Known rows, with every step that occurs
f -> v -> h -> q -> d -> z: [ 26  43   2   4 -13  42  16  -6   4   6 -38   2 -25  29  -8  15 -19  14
  -2 -18   9  -7  10   1  -9  28  -2  24  38  23 -22 -15   4  36   3  36
   5]
d -> j -> q -> h -> z -> w: [ 28  53 -24   1  -5  10   6 -25  40  25 -71  14 -23  20  -9   8 -28  12
 -22 -45  27 -34  -5 -21  -3  33  -8  -6  37  22 -15 -30   9  39  13   9
  22]
v -> h -> z: [ 13  29   3  12 -12  32   9 -17  34   5 -46   9 -15  50 -22  17 -21   6
   2   4  13   2  15 -10   3   7   2  16  45  25 -14  -3   6  37  -5  21
  -4]
j -> d -> q -> h -> z -> w: [ 40  56 -24  -2  -2   5   9 -28  38  28 -85  16 -39  26 -17  20 -23  13
  -5 -18  26  -8  -1 -17 -13  46   0   4  32  24 -19 -29  10  31   1   7
  18]
w -> h: [ 17  42   7  -5  -7  12  -1 -16  32  11 -35  17 -16  46 -12  24 -16  -9
   0 -17   7 -17  27  19   8  14  -3   2  28  20  -5  -2   3   8   6  14
   3]
f -> v -> h: [ 12  18  17  13   4  22   1   3  28  15 -12   6  -5  42 -15  15 -21  -1
   2  -6   6 -11  17  16  15   3  -4  20  34  23  -2  -5  -4  27  12  17
  -1]
f -> v -> h -> z -> d: [ 22  28   4   4   3  36  13   2  24  12 -33   9 -17  48 -14   9 -21   2
   9 -16  11  -2  12  -5  -9  12  -3  18  33  37 -16  -7   3  43  -9  34
  -5]
h -> f: [  6  26  20   2  -4  16  -4  -7  33   7 -27  26  -2  30  -9  12 -13  -4
  -1 -24  13 -10  26  29  19   6   2   4  32  20   0   4   0  18  -5   2
   0]
z -> w -> j: [ 23  36  -7  22 -19   8   9  -8  29  16 -36  17  -4  36 -12  15 -22  -3
   2 -45  12 -27  36  -8  16   6  -8  -7  16  30   3 -10  -3  18  19  16
   3]
v -> h -> j -> q -> d -> z: [ 32  49  -8   8  -5  40   8 -27  13   1 -59   4 -31  12 -16  30 -17  24
  -5 -30  27  -9   0 -24 -19   7  -4   9  38   7 -18 -15  -4  24  18  44
  13]
v -> h: [  9  25  10  13  -9  26  -1  -7  32   8 -27  10  -8  36 -19  20 -19   1
   2  -3  10 -10  21   2  13  -6   0  20  36  20  -6  -2  -3  20   8  22
  -6]
z -> h -> q -> d: [ 16  46   0 -13  -7  16  16 -19  22   8 -46  16 -25  26  -5  16 -14  17
  -1 -34   9 -34  10   3  -6  37   5  12  30  22 -23 -24   6  17  12  21
  -2]
v -> f: [  9  31  15  -5  -7  11 -13  -8  26   3 -19  15  -1  35 -10  13 -14 -12
   1 -24   6  -1  20  24   6   0  -8   2  28  16   3  -3  10  24   3   7
  -6]
q -> h -> j: [ 19  43  -5   2  -5   6  -2 -25  29   9 -48  20 -11  16 -18  34 -20   5
  -2 -28  25 -20   1   6  12  12   3  -1  24  22  -5 -11  -2  23  18  16
   5]
f -> v -> h -> q: [ 15  23  11  12  -8  31   1   0  18   6 -14   4 -14  44 -20  10 -30  12
   1 -15   8  -2   6  10  15  17   0  15  35  24 -12 -11   9  41  16  25
  -2]
h -> q -> j -> d -> z: [ 33  52 -22  17 -20  21  14 -19   6  -1 -70  13 -35  21  -8   2 -12   5
  -9 -23  30   1  19   1 -17  16 -11  10  33  30 -17 -19  17  20   3  39
   6]
z -> h: [ 14  33   7  -7  -1   5   8 -10  41  14 -37  14 -14  31  -7  14 -13   1
  -1 -16   5 -36  19  12  12  12   3   7  33  20  -1  -9  -1   7   8  14
  -6]
d -> j: [  9  34   8   6  -4  19   2   1  28   8 -24  16 -14  20  -2   7 -16  -3
  -5 -34  16 -18  22   0  13  -4 -11  10  30  28  -6 -12   4  24  20  27
  -2]
j -> d: [ 21  32   4   4  -3  11   0  -5  21  13 -38  21 -18  36 -14  12 -15   4
   4 -10  19   0  16   8  -2   8 -10  13  27  24  -2  -8  -1   9  10  22
  -6]
q -> j: [  7  34  -3  20  -9  13   4 -16  20   2 -32  17  -3  27  -4   4  -7 -10
  -5 -27  20 -24  28  12   5  -4  -8   7  24  29  -5 -10  10  11   7  10
  -2]
z -> d -> j -> q -> h -> f: [ 18  45  -2  -1  15  16  -4 -10  36  17 -46  30 -18  -4   2  15 -18   2
 -15 -67  33 -32  -2  11  -4  15  -7   1  27  27 -15 -19  -1  22   4  20
  18]
q -> j -> d -> z -> w: [ 37  48 -29  19 -14  11  21 -11  21  19 -83  12 -22  20  -2   3 -10  -8
  -5 -24  19 -23  34  -8 -15   7 -12   7  27  26  -3 -15  -3   8  -3  27
  11]
d -> q: [ 16  43  11  -1   0  17  -9 -10  22   1 -24  15 -24  20  -6   6 -16   3
  -7 -26  19   2  15   1   9  13  -2  11  31  16  -8 -11  18  21  17  11
  -2]
f -> v -> h -> j -> d -> q: [ 40  28   3  22  12  24   1  -4  16  15 -27   0 -38  18 -25  29 -28  19
   6 -21  25  12  -2  -9  -5  17  -9  14  30  19 -14 -21  -4  26  30  39
  13]
w -> h -> z -> d -> q -> j: [ 33  61 -20   8   1  27  10 -33  22   4 -61  15 -40  31   0  13 -11  -9
  -6 -44  24 -11  19 -12 -29  29  -6   0  27  35 -33 -22  25  23  -8  26
  11]
z -> d -> q -> h: [ 22  55  -3 -12   9  14  -3 -14  28  13 -46  23 -29   6  -1  19 -14   0
  -7 -39  25 -15   1  -1  -8  20   2  14  21  30 -17 -20  12  21   7  18
   4]
w -> h -> q -> d: [ 21  53  -2  -7 -16  23   7 -24  11   5 -44  18 -25  40  -9  26 -16   7
   4 -33   9 -18  14  11 -12  37  -1   4  25  22 -26 -17  11  19  10  21
   5]
f -> v -> h -> j -> q -> d: [ 28  29   6  17  10  34   2 -15   8  10 -21   6 -14  24 -20  26 -21  25
   3 -40  22 -13  -6  -4 -11  14  -8   7  29  12 -15 -21  -6  27  28  31
  12]
d -> h: [ 13  36   2   6 -15   8   0  -7  41   9 -41   7 -13  32  -3  18 -13   0
 -11 -13  13 -28  20   3  14   6  -2  13  35  23  -2 -10  -1  20   4  10
  -4]
v -> f -> b: [ 25  41  22 -15 -18  15 -10  -7  25  -2  -3  19   0  41  -8  22 -14 -17
  -1 -25  -1 -11   9  27  10  -5  -9  -9  22   9  -1  -5  12  39  -8  11
 -13]
v -> h -> j -> q -> d: [ 21  37  -2  16   0  34   4 -25  16   4 -37  10 -19  17 -22  35 -20  26
   1 -37  25 -13  -2 -17 -12   6  -7   9  31   9 -19 -18  -5  22  28  33
   7]
w -> h -> f -> v: [ 18  26  21  -3   3  12  -1  -5  30  20 -17  17  -6  47 -10  19 -17 -13
  -1 -26   6 -23  23  50  17  29  -1  -5  27  21   0   2  -4  15  -4   1
  12]
j -> d -> h -> f -> v: [ 25  19   9  12   3   6   7   3  37  27 -32   9 -12  31  -7  18 -14   5
  -5 -15  17 -19  16  30  10  24  -7  12  34  24   1 -10 -16  18  -7   6
  12]

Rows
[ 27  47   1 -14  -5   9  14 -11  36  11 -56   8 -27  24  -2   8 -10  -1
 -10  -7   7 -32  24   5   8  13   5   9  40  18  -2  -5  -2  10  -2  27
  -2] | d -> z -> h
[ 42  67 -11 -10  -5  27   7 -35   9   3 -64  11 -38  22  -8  33 -13  15
 -10 -44  23 -15   5  -7 -23  29  -7  -9  31   6 -17 -16   1  14  18  36
  21] | w -> h -> j -> q -> d -> z
[ 47  43 -23  17 -16  24  19  -8  34  19 -86   0 -34  17 -24  31 -27  13
   9 -16  14  -7  19 -30  -6   3  -3   8  33  17  -6  -9 -20  24  12  51
  14] | v -> h -> j -> d -> z -> w
[ 19  48  -3   3  -5  17   1 -21  26  13 -42  10 -18  23   2  18  -9  18
 -19 -33  24 -34   5  -4 -12  19  -8  12  34  13 -14 -24   1  15  12   9
   6] | j -> q -> d -> h
[ 23  33   3  -4  -1   5  10 -18  40   7 -44  10 -21  24 -15  25 -18  11
   6 -29  11 -31  13  -3  12  11   4  -3  29  18  -4 -10  -5  12  20  28
   0] | z -> h -> j
[ 20  43   0 -10  -4  27  12 -10  27   2 -52  25 -18  42  -7   5 -14   0
   7 -26  15  -1  17 -13 -11  10  -1   8  28  35 -13  -7  13  34  -8  28
 -13] | h -> z -> d
[  9  19  26  -1   6  15  -1   4  25  13  -9  19   4  36  -5   5 -17  -6
  -1 -27  10 -12  21  42  22  15  -1   1  29  22   4   1  -3  24  -2  -1
   2] | h -> f -> v
[ 31  57  -7  11 -12  29   7 -26   4   0 -42  17 -22  22  -5  14  -9  11
 -11 -47  31 -14  18  -9 -20  16 -14   3  28  21 -12 -17   5  13  15  32
   9] | w -> j -> q -> d -> z
[ 27  44 -16   5 -24  10  17 -17  52  20 -75   5 -18  43  -6  13 -20   7
 -10 -18   6 -30  22 -20   8  22   2   2  40  23  -8 -15   0  40  -9   6
   4] | d -> h -> z -> w
[  5  18  18  14  -4  27  -1  -7  42   9 -27  15  -3  27 -17  23 -20  -3
   0 -10  12 -11  25  21  19  -1   2  14  40  17  -5   5  -8  20  -7  11
   1] | v -> h -> f
[ 14  42 -18  23 -26  15   5 -23  26  -1 -51   4 -19  25  -2  12 -13   5
 -17 -31  22 -30  16  -1   3  12  -6   8  33  29 -19 -23  15  28   5  15
   3] | d -> h -> q -> j
[ 32  56  -9  -6   7  13   1 -19  26   6 -53  20 -35  -2  -7  32 -18   9
  -1 -54  31 -12  -5 -13  -6  20   4   2  16  28 -18 -22   8  27  20  29
   9] | z -> d -> q -> h -> j
[ 15  30   9   3  16   9 -11  -7  28  25 -19  21  -7  10  -1  10 -22   3
 -25 -51  31 -32  -7  36  14  27  -9  -3  33  20  -7 -19  -1  27  13   1
  26] | d -> j -> q -> h -> f -> v
[ 18  45  -6  -6  -6  21  19 -13  23  10 -44  12 -29  11   2  14 -17  18
  -6 -49  12 -44   9 -10  -8  31  -3  10  33  27 -29 -32   3  21  20  35
   5] | z -> h -> q -> d -> j
[ 21  50  -7  -4 -18  18   7  -1  31   3 -52  12 -27  28   2  16 -18  10
  -5 -43  16 -17  11 -13  -1  15   0  14  29  32 -19 -19   9  34   4  32
  -5] | z -> d -> h -> q
[ 10  31   5  11 -18  32   0  -9  27   0 -32   8 -18  37 -21  19 -26  11
   1 -14  12   3  11  -2  10   9   1  16  38  21 -17  -9  10  34  11  30
  -5] | v -> h -> q
[ 34  40  -5  23  -3  15   0 -16  17   7 -29  14 -34  22 -18  19 -19  10
  -1 -36  32   8  18  -9  -8  15 -16   5  21  30 -12 -21   9  13  23  28
   7] | w -> j -> d -> q
[ 29  56 -16  -5  -7  10   6 -29  42  20 -71  15 -28  25  -9  16 -23   5
 -12 -26  20 -18   2 -15   2  42   8  -1  33  21 -18 -23  17  39  -1  -2
  14] | d -> q -> h -> z -> w
[ 32  53 -19  16 -14  23  16 -34  18  13 -56  17 -16  41 -11  12 -19  19
  -3 -58  26 -23  16 -27 -20  33 -12 -11  25  24 -17 -27   8  28  11  15
  14] | h -> z -> w -> j -> q -> d
[ 45  52  -9   4   2  14   0 -26  22  10 -53  10 -49  26 -23  38 -22  13
   2 -32  26   7   7  -7 -11  29  -8  -2  24  15 -17 -19   4  13  26  35
  19] | w -> h -> j -> d -> q
[ 40  59 -28  14 -20  21  15 -30  10   6 -77   8 -44  32  -9  15 -14  -2
  -9 -21  23  -7  22   6 -24  31 -12   0  33  28 -23 -19  13  12  -3  39
  17] | w -> h -> q -> j -> d -> z
[ 32  34 -14  31 -16   7   8 -12  34  17 -44   6 -22  34 -13  29 -15   8
  -3 -20  26 -16  25  -8  -1  10 -18  10  27  35  -7 -19 -10  14  12  28
   4] | w -> j -> d -> h
[ 26  40   2   1  11   7  -5 -21  34  22 -50  25 -31   8 -14  25 -17   6
 -10 -22  32  -5   1  23   0  33  -1   8  31  21 -14 -16   1  13  -3   2
  20] | j -> d -> q -> h -> f
[ 31  24 -10  33 -17  27  19 -11  31  21 -34   2  -8  56 -25  18 -31   5
   6 -25   8 -16  25 -15   7  19  -6  -1  28  37  -7 -12  -5  43   7  21
  10] | f -> v -> h -> z -> w -> j
[ 21  50   8  -8   7  21  -2  -2  22   1 -30  21 -30  16   1   6 -13   2
  -1 -44  18   0  15 -10  -5  10  -2  16  23  26 -14 -14  16  21  12  28
  -7] | z -> d -> q
[ 23  38  -4  11 -16  10   3 -13  38   4 -46   4 -18  23  -9  31 -17  12
  -4 -27  16 -25  12 -10  14   3  -1   2  30  19  -5 -11  -8  28  18  25
   2] | d -> h -> j
[ 30  55  -3 -17   5  17  14 -23  23  12 -60  10 -32  16   1  10  -6  15
 -15 -28  20 -37   9  -2 -18  28   0   8  40   9 -14 -19   2   6   4  25
   8] | j -> q -> d -> z -> h
[ 20  47 -11  13 -18  18   4 -30  16   1 -46  14 -21  39  -7  17 -17  -5
  -5 -34  16 -21  20  15  -4  23  -7  -4  27  29 -20 -18  19  17   8  18
   9] | w -> h -> q -> j
[ 32  46  -3  -3  -6  15   7  -6  21  12 -61  15 -30  29 -10   7 -10   0
  -2  -4  20   5  21   1  -8   8  -8  16  33  22  -1  -5   0  13   0  35
  -1] | j -> d -> z
[ 40  45 -32  22 -17   4  20 -29  35  30 -80  20 -21  40 -23  27 -25   7
   0 -24  29 -19  14 -14 -11  34  -9  -7  22  41 -11 -24  -5  26  -1  13
  16] | q -> h -> z -> w -> j -> d
[ 20  40  -3   4 -21  17   8 -18  43   7 -56   5 -19  46  -8  14 -15   8
 -11  -3  15 -16  15 -10   5  18  -1   8  43  26 -10 -11   7  38  -8   9
  -3] | d -> h -> z
[ 40  44 -15  25  -8   8   4 -10  26  21 -49  14 -32  21 -16  17 -23   7
   0 -45  25  -5  23 -21  -4  21 -15   0  18  26  -8 -24   2  14  25  25
  12] | z -> w -> j -> d -> q
[ 15  46  -6   4   6   9 -10 -18  28  17 -37  19 -19   9  -6  12 -20   6
 -22 -41  33 -29  -7   4   2  15 -12   4  32  20  -9 -24   8  22  23  14
  14] | d -> j -> q -> h
[ 36  59 -21  11 -34  27  24 -20   8   5 -64  14 -25  23  -4  13 -19  12
  -1 -57  15 -22  30 -20  -8  30  -4  -1  21  29 -16 -21   5  29  11  34
  10] | h -> q -> d -> z -> w -> j
[ 26  54 -19   4 -18  16  18 -24  24   0 -66   4 -31  19   0   1 -11   3
 -16 -29  16 -35  19   2  -3  22   1   3  38  27 -19 -19  15  19  -1  31
   6] | d -> z -> h -> q -> j
[ 21  44 -10  17  -5   8  -8 -33  25  12 -30  20 -11  26 -17  23 -20   8
 -17 -40  37 -23   0   9   3  18 -10  -7  24  27  -6 -20   7  16  20   9
  14] | w -> j -> q -> h
[ 37  38 -25  32 -22   0  16  -8  41  29 -63   4 -20  32 -13  29 -20   6
  -1 -32  19 -35  32 -19   0  12 -16   1  23  34  -3 -23 -18  13  12  23
  12] | z -> w -> j -> d -> h
[ 17  45  -4  -6 -11  14   6 -31  32  11 -58  21 -14  42 -15  16 -16   1
  -9  -4  22 -14   4   7   5  26   3   5  35  30 -12 -11  12  33  -7   1
   0] | q -> h -> z
[ 39  31 -24  35 -19  24  22 -17  37  23 -68   8 -22  49 -31  27 -30  12
  10 -14  19  -5  26 -31 -10  15 -12   5  32  35 -14 -16  -9  29   1  32
  10] | v -> h -> z -> w -> j -> d
[ 46  46 -19   6  -9   4  13 -16  33  27 -70  11 -29  35 -25  38 -26   6
  13 -37  10 -19  22  -9  -6  23  -7 -12  17  18  -4 -13 -16   8  20  30
  16] | z -> w -> h -> j -> d
[ 40  50 -12 -13 -10  13  16 -13  28  11 -72   7 -47  25 -12   8 -19  16
  -4 -12  16 -11  10  -1  -8  33   0  10  40  21 -16 -17   3  16   2  42
   4] | j -> d -> z -> h -> q
